Known rows, with every step that occurs
K/S: [-0.08 -0.11  0.99 -1.23 -1.95 -0.40  1.14  0.16  0.19  0.18 -0.61 -0.68
 -0.24  0.84  1.26  0.92  2.61  0.70 -1.27  0.04  0.04  2.43  1.86  0.20
 -1.45 -0.62 -1.72 -0.67]
L/B/D/S/K/W/A: [ 0.68  0.40  0.12 -3.91 -1.18 -1.38 -1.57  0.74 -1.28 -1.03 -1.11 -2.75
 -0.55 -2.14  3.87  1.43  0.15 -1.96 -2.32 -1.04  0.07  0.39  2.62  0.25
 -1.36 -1.17 -1.65 -4.61]
J/L: [ 0.17  1.70  0.39  0.18 -0.97 -1.25 -0.25 -0.58  2.15  0.96  1.80 -1.90
  0.27  0.63 -0.21  0.78  2.22  0.03  0.02  0.56 -0.83  0.19  0.62  0.60
 -0.33  0.68 -0.86 -0.71]
B/D/S/K: [ 0.61  0.79  2.56 -3.36 -1.19 -2.66  0.07  0.75 -0.19 -0.14  0.67  0.61
  0.52 -0.75  4.98  2.28 -0.97 -1.84  0.34 -0.03  0.33  0.63  1.83 -0.65
  0.05  0.06 -0.30 -0.87]
W/J/L/K: [-0.36  2.17 -1.47  0.33 -0.95 -0.28 -0.60 -1.12  2.72  1.50  2.53 -3.66
  0.06  0.79 -0.25  0.17  3.72 -1.44 -0.59  1.02 -3.23 -0.66 -0.30  0.99
  0.30 -0.01 -1.17 -1.87]
A/W: [ 0.64  1.36  1.83 -0.39 -0.98 -0.66  0.69 -0.75  0.69  0.89  3.43 -0.30
 -0.56  1.09 -1.59  0.54  1.61  1.25 -2.16 -1.36  0.37  1.36  2.08  0.69
 -1.71  0.31 -0.97 -0.77]
D/S/K/B: [ 0.87  1.23  1.41 -2.98 -1.06 -1.02 -0.65  0.18 -2.83 -1.14  1.15 -0.26
 -0.23 -1.52  3.40  1.30  1.41 -1.76 -1.24 -1.45  1.13  0.39  2.25  0.47
  0.11 -0.19 -2.06 -5.09]
W/K/B/D/S: [ 0.45  1.17  0.80 -1.70 -0.36 -1.83 -2.05 -1.32 -3.07 -2.37  1.16  0.83
  0.13 -1.27  3.69  2.71 -0.55 -2.03 -1.33  0.99 -1.22  0.85  2.49  0.44
 -0.42  0.67 -0.65 -3.43]
B/D/S/K/L/J/W/A: [-0.47  1.39 -0.03 -2.08 -2.50 -0.44 -1.05  0.39  0.57 -1.28  4.16 -2.09
  0.16 -3.01  6.04  3.36  0.86 -2.55 -2.98 -1.32 -6.41  1.27  1.78  0.96
  1.97 -1.77 -3.00 -5.01]
A/K/W/J: [ 0.06  1.57  0.77  0.76 -2.26  0.43  0.62 -1.49  2.07  0.26 -1.42 -0.33
 -1.30  1.26 -2.68 -0.64  2.52  0.82 -0.59 -0.77 -2.69  2.91  2.97  2.97
  0.07 -0.25 -1.55 -3.02]
L/S: [ 0.05  0.42  0.93 -0.91 -1.55 -0.31  1.13 -1.34  0.27  0.72 -2.98 -1.10
  0.29  0.77  0.77  0.99  0.73 -0.29  0.58  0.77 -0.11  1.54  0.98  0.12
 -0.71 -0.52 -1.04 -0.33]
B/D/S: [ 0.26  1.22  2.34 -1.95 -0.79 -2.41 -0.41 -0.16  0.15 -0.04 -0.03  0.76
  0.38 -0.01  2.92  2.20 -1.34 -1.65 -0.02  0.84 -0.54  0.49  0.47 -0.59
 -0.09  1.16 -0.18  0.80]
S/K/L/J: [ 0.33  1.00  1.73 -1.21 -2.70  1.30  0.01  0.26 -0.58 -0.82  3.92 -2.10
 -1.30 -0.32  2.37  0.63  1.25 -1.23 -0.96 -0.69 -1.22  1.94  5.06  2.53
 -0.24 -1.77 -2.42 -4.35]
J/K: [ 0.89  1.75 -0.10 -0.84 -1.11 -0.47  0.30 -1.14  1.96  0.76  0.11 -0.93
 -0.04  0.87 -0.09  0.64  1.05  0.81  0.44  0.81  0.53  0.11  0.68  0.99
  0.72  0.12 -0.37 -0.37]
J/K/W: [ 0.99  1.42  0.72 -1.42 -1.89  0.03  0.56 -0.95  0.94  0.75 -2.43 -1.14
 -0.90  1.65 -0.95  0.47  1.60  1.09  0.53  0.55  0.15  0.94  1.38  1.37
  0.78 -0.11 -0.30 -1.10]
L/B/D/S/K: [ 0.86  0.96  1.56 -3.80 -0.36 -2.39 -1.58  0.12 -0.95 -1.13  1.16 -1.49
  0.03 -1.36  4.67  1.92 -1.02 -2.13 -0.60 -0.10  1.93 -1.10  2.19 -0.17
 -0.26 -0.02 -0.72 -2.84]
K/B: [ 0.48  1.19  1.08 -0.58 -0.65 -0.39 -0.83 -1.53 -1.53 -0.76  1.99 -0.86
 -0.66 -0.31 -0.32  0.40  1.71 -0.31 -1.48 -0.04  0.24  1.97  2.80  1.16
 -1.38  0.28 -2.24 -3.08]
A/K/S: [-0.28 -0.11  1.10  0.26 -1.79 -0.34  1.62 -0.87  0.75 -0.16 -0.49 -0.67
 -0.18  0.38  0.73  0.58  2.39  2.12 -1.60 -0.38 -0.48  3.32  2.56  1.88
 -0.98 -1.38 -1.74 -2.74]
L/B: [ 0.67  1.26  0.14 -1.09 -0.28 -0.16 -1.10 -1.18  0.13 -0.42  0.26 -2.91
 -0.59 -0.05 -0.64 -0.16  1.07 -0.33 -1.06 -0.12  1.58 -0.29  2.25  0.96
 -1.62  0.25 -1.58 -1.96]
B/D/S/K/L/J/W: [-0.16  1.61  2.17 -2.42 -2.43 -0.93 -0.77 -0.03 -0.05 -1.31  3.87 -1.25
 -0.15 -1.45  5.94  3.64  0.29 -2.43 -1.20 -0.69 -4.81  0.52  1.86  0.96
  3.02 -0.76 -2.14 -4.09]
K/B/D: [ 0.29  0.89  1.94 -0.76 -0.39 -1.88 -1.47 -1.91 -1.25 -1.06  3.57 -0.21
 -0.50 -0.42  1.36  1.46 -0.06 -0.92 -1.23  1.48 -0.29  2.90  3.12  0.71
 -1.79  0.52 -1.54 -2.10]
S/K/W/J/L: [ 0.37  1.80  0.05 -1.33 -2.66 -0.78 -0.13  0.38  2.54  0.96  1.38 -1.61
 -0.90  0.92  0.02  0.32  4.15 -0.69  0.23 -0.64 -2.33  0.98  2.34  1.29
  0.73 -0.24 -1.34 -3.16]
J/W/A/K/L/B/D/S: [-0.85  1.58 -0.94  0.09 -0.88 -0.45 -2.03 -2.13 -0.44 -2.17  1.16 -3.11
  0.06 -3.04  2.10  2.41  0.39 -0.39 -4.14 -1.36 -5.46  0.66  0.03  2.68
  2.00 -1.38 -2.94 -6.01]
A/W/S: [ 1.01  1.37  0.25 -0.50 -1.03 -0.23  0.59 -0.79 -0.08  1.14  2.28  0.82
 -0.42  1.67 -0.82  0.35  0.94  1.31 -2.44 -1.76 -0.55  2.41  1.76  0.58
 -1.68  0.31 -0.30 -1.01]
D/S: [ 0.45  1.47  1.32 -1.69 -1.07 -0.90  0.23  0.23 -0.12  0.34 -1.62  0.03
  0.23  0.04  1.34  1.05  0.34 -1.05 -0.12 -0.63  0.13 -0.40  0.05 -0.18
  0.09  0.93 -0.85 -0.32]
S/K/W/L/B/D: [ 0.46  0.86  1.05 -3.67 -1.20 -1.54 -1.69 -0.74 -0.51 -2.19  1.25 -2.29
 -1.26  0.17  2.06  0.78  1.53 -1.29 -1.46  0.67  1.65  1.40  4.97  1.89
 -1.77 -0.42 -1.02 -3.31]
S/K: [ 0.77  0.62  1.37 -2.18 -1.46 -0.59  1.10  0.49  0.71  0.50  0.40 -0.70
  0.01 -0.30  1.83  0.35  1.60 -0.09  0.06 -1.04  1.27  1.53  3.27  0.54
 -1.14 -0.75 -1.25 -1.49]

Rows
[ 0.41  2.76 -0.21  0.32 -2.50  0.82 -0.67 -1.49  1.11  0.04  5.69 -0.42
 -1.62  1.91 -2.70  0.89  2.17  0.97 -2.41 -0.74 -3.07  0.54  0.72  2.92
  2.32 -0.35 -1.36 -2.44] => A/W/J/K/L
[ 1.07  0.64 -0.21 -2.32 -1.45 -0.12  1.04  0.50 -0.15  0.91 -0.73  0.46
  0.15  0.27  2.62  0.18  1.03 -0.11 -0.29 -1.46  0.31  2.62  2.97  0.35
 -1.20 -0.67 -0.50 -1.56] => W/S/K
[ 0.48  1.27  1.99 -3.52 -2.48 -1.87 -0.30  0.91  0.54  0.00 -0.63  1.04
 -0.73  0.37  3.19  1.74  0.55 -2.44  0.31 -0.30 -2.10  1.23  2.06 -0.02
  0.93  0.25 -0.69 -1.76] => B/D/S/K/W/J
[ 0.64  0.47  2.13 -2.19 -0.75 -2.02 -0.90 -0.92 -1.42 -1.22  4.50 -0.14
 -0.36 -1.20  3.40  1.62  0.39 -1.10 -1.07  0.60  0.65  2.94  4.50  0.68
 -1.61 -0.59 -1.69 -3.70] => S/K/B/D
[ 0.76  1.08  1.52 -3.19 -1.46 -1.13  0.73  1.18 -0.45  0.23 -1.00  0.07
  0.30 -0.63  3.39  1.15  0.84 -1.30  0.09 -1.51  1.06 -0.13  1.44 -0.18
  0.29 -0.14 -0.96 -1.87] => D/S/K
[ 0.33  0.94  0.88 -0.46 -0.80 -0.15 -2.23 -1.93 -2.80 -2.35  5.31 -1.79
 -1.34  0.07  0.15  1.97 -0.04  0.27 -3.72 -0.09 -1.09  1.04  4.26  2.60
 -1.54 -0.78 -0.81 -4.02] => A/W/K/L/B/D
[ 1.03  2.19 -0.07 -0.32 -1.43  0.11 -0.53 -1.25  3.08  0.31  3.04 -2.04
 -0.47  0.66  0.70  0.67  0.67  0.05  0.27  1.38 -0.43 -0.41  1.97  1.47
  0.65 -0.07 -0.83 -2.15] => L/J/K
[ 1.24  0.87  1.32 -2.11 -0.68 -1.86 -0.94 -1.19 -2.45 -0.60  6.97  1.18
 -0.70 -0.03  2.91  1.81  0.26  0.15 -3.42 -1.08 -0.03  4.01  4.45  0.74
 -2.08 -0.56 -0.88 -4.64] => A/W/S/K/B/D
[-0.39  0.84 -1.70 -0.16 -1.19  0.41  0.08 -0.52  0.62  1.60 -0.92 -5.33
 -0.21 -0.40 -0.05  0.15  4.21 -0.43 -1.95  0.06 -2.85  1.13  0.50  1.03
 -1.51 -1.67 -1.66 -3.53] => J/L/K/W/A
[ 0.07  0.71  2.96 -2.97 -2.11 -1.41 -0.23  0.80 -2.48 -0.96  1.16  0.33
 -0.30 -0.63  4.67  2.58 -0.98 -2.04 -0.59 -0.31 -1.12  1.36  2.19  0.86
  1.05 -0.77 -1.01 -1.95] => B/D/S/K/L
[ 1.32  1.52 -0.83 -1.56 -1.94  0.41  0.47 -0.94  0.17  1.03 -3.49  0.00
 -0.72  2.23 -0.08  0.32  1.01  1.19  0.14  0.14 -0.67  2.09  1.02  1.25
  0.63 -0.15  0.40 -1.19] => J/K/W/S
[-0.19  1.40  0.61 -0.76 -1.46 -0.73  0.53 -1.94  0.45 -0.29  1.88 -0.73
 -0.23  1.76 -0.73  1.13  2.21  0.40 -2.38 -0.06 -0.12  1.35  1.49  1.23
 -1.06 -0.22 -0.95 -1.14] => A/W/L/S
[-0.03  0.81  1.50 -1.00 -0.91 -0.37 -2.12 -1.59 -1.89 -1.74  2.42 -2.49
 -1.22 -0.05  0.68  1.24 -0.68 -1.03 -1.55  1.17 -0.51  1.33  3.01  2.09
 -0.94 -0.36 -1.61 -1.97] => K/L/B/D
[ 0.79  1.26 -1.03 -2.09 -1.12 -0.28 -0.09 -1.26 -1.20 -0.36  1.09 -0.14
  0.20 -1.16  3.16  1.40  3.12 -0.13 -2.05 -2.26 -2.54  2.84  2.04  0.62
  0.68 -0.60 -2.22 -5.34] => J/W/S/K/B
[ 0.32  2.79 -0.68 -1.74 -1.54 -0.74 -3.45 -1.54 -0.22 -1.82  2.57 -1.66
 -1.16  0.23  1.52  2.07 -0.77 -2.31 -1.19  1.53 -2.66 -1.92 -0.51  2.09
  3.51  0.42 -0.99 -2.88] => W/J/K/L/B/D/S
[ 0.57  0.54  0.30 -1.87 -2.42  1.16  0.73  0.43 -2.33 -0.11 -0.25  0.06
 -0.68  0.38  2.39  0.50  1.01 -0.39 -1.08 -1.69 -1.21  3.40  3.26  1.90
 -0.15 -1.50 -1.23 -2.73] => W/S/K/L
[-0.13  1.39 -0.14 -0.06 -0.42 -0.60  0.11 -1.10  0.96  1.50  1.39 -4.22
  0.40  0.40  0.70  0.62  2.88 -0.68 -0.58  1.05 -1.00 -0.51  0.06  0.69
 -0.57 -0.47 -0.75 -1.79] => J/L/K
[ 1.01  2.53  1.00 -1.42 -0.74 -1.85 -2.97 -1.93 -0.26 -1.71  5.50 -0.91
 -0.49 -0.61  3.94  2.78 -1.26 -2.21 -0.76  2.47 -1.20 -0.61  1.36  0.93
  1.66  0.69 -1.02 -4.73] => L/J/K/B/D/S
[ 0.11  1.07  0.38 -1.90 -0.89 -0.39 -2.68 -0.95 -3.70 -2.92 -0.07 -1.50
 -0.57 -0.94  3.07  2.44 -1.30 -2.10 -1.76  0.62 -1.45 -0.69  2.28  1.69
  0.37 -0.16 -0.69 -3.57] => W/K/L/B/D/S
[ 0.07  0.99  2.23  0.72 -0.26 -1.79 -1.03 -2.91 -0.70 -1.51  3.76 -0.09
 -0.48 -0.86  0.64  1.10 -0.28  0.39 -1.58  1.07 -0.84  3.71  3.89  2.41
 -1.21 -0.25 -1.65 -4.18] => A/K/B/D
[-0.57  1.92  0.96  1.80 -2.23  1.30  0.21 -2.32  1.55 -1.02  3.12 -2.38
 -0.76 -0.56  0.00  1.32  2.14  0.75 -1.80 -1.03 -5.40  2.22  2.72  3.91
  2.23 -1.27 -3.05 -5.43] => A/K/L/J/W
[ 1.28  0.99  0.50 -1.96 -1.44 -0.42  1.14  0.18 -0.23  1.14  3.01  0.67
 -0.32  0.87  1.33  0.58  1.44  1.12 -2.39 -2.70  0.59  2.64  3.22  0.51
 -1.50 -0.75 -0.40 -2.47] => A/W/S/K
[ 0.85  2.09  0.98 -2.03 -0.45 -2.45 -2.18 -1.81 -1.32 -1.29  2.70  0.26
 -0.03 -0.42  3.07  2.74 -1.07 -1.34 -0.64  1.93 -0.13 -0.22 -0.06  0.53
  1.73  0.87 -0.52 -2.82] => J/K/B/D/S
[ 0.35  1.32  2.15 -1.84 -0.43 -2.41 -1.81 -1.19 -2.35 -1.41  2.16  0.59
 -0.17 -0.71  2.91  2.29 -0.92 -2.12 -1.16  0.98 -0.45  1.01  1.31 -0.05
 -0.30  1.11 -1.30 -2.47] => K/B/D/S
[ 0.24  1.16  0.75 -1.94 -1.41 -0.92 -0.36 -1.92 -2.26 -1.77  4.95 -1.00
 -0.66  0.05  1.36  1.42  3.20 -0.26 -3.46 -0.86  1.02  2.18  3.61  1.84
 -1.00 -1.32 -2.22 -5.83] => A/W/L/S/K/B
[-0.37  1.32 -0.42 -1.26 -0.55  0.24  0.29 -1.32  0.24 -0.34  0.50 -2.85
  0.00  0.68  0.35 -0.15  2.99 -1.16 -1.52  0.80 -0.12  0.65  1.58  1.60
 -1.57 -0.42 -0.99 -1.08] => W/L/K
[ 0.30  0.42  1.84 -2.41 -1.27 -0.57 -1.56 -0.59 -2.06 -1.73  3.16 -2.58
 -1.12 -0.86  2.77  1.34 -0.35 -1.18 -1.38  0.15  0.52  1.46  4.32  2.07
 -0.80 -1.39 -1.75 -3.71] => S/K/L/B/D
[ 0.50  0.90  1.08 -1.41  0.03 -1.63 -1.82 -1.55  0.39 -0.82  1.87 -2.21
 -0.44 -0.09  0.95  0.99 -0.71 -0.77 -0.71  1.38  0.95  0.51  2.71  0.55
 -2.00  0.50 -0.92 -1.03] => L/B/D
[ 1.01  0.55  0.64 -2.41 -0.77 -1.54 -1.00 -0.95 -2.17 -0.85  3.16  0.89
 -0.30 -0.68  4.29  1.46 -0.25 -1.14 -1.50  0.16 -0.26  4.18  4.30  0.46
 -1.67 -0.50 -0.96 -3.89] => W/S/K/B/D
[ 0.24  0.03  0.39 -0.81 -1.78 -0.09  1.06 -0.22 -0.71 -0.51  2.10 -0.02
 -0.35  0.92  0.81  1.63  3.28  2.05 -3.41 -1.19 -0.58  2.25  3.08  0.77
 -2.03 -1.04 -0.94 -2.51] => A/W/K/S
[ 0.65  0.50  3.25 -3.99 -1.97 -2.11  0.41  1.01 -1.10 -0.13 -1.87  0.54
 -0.37  0.06  4.20  2.10 -0.33 -1.49  0.24 -0.31  0.07  1.41  2.57 -0.23
  0.05 -0.13 -0.19 -1.57] => B/D/S/K/W
[ 0.50  0.68  0.85 -2.11 -1.54  0.87 -0.93 -0.25 -2.35 -1.41  1.56 -3.32
 -1.30 -0.78  1.21  0.27  1.48 -0.72 -1.68 -1.29  1.11  0.62  3.92  2.52
 -0.52 -1.62 -2.38 -4.60] => S/K/L/B
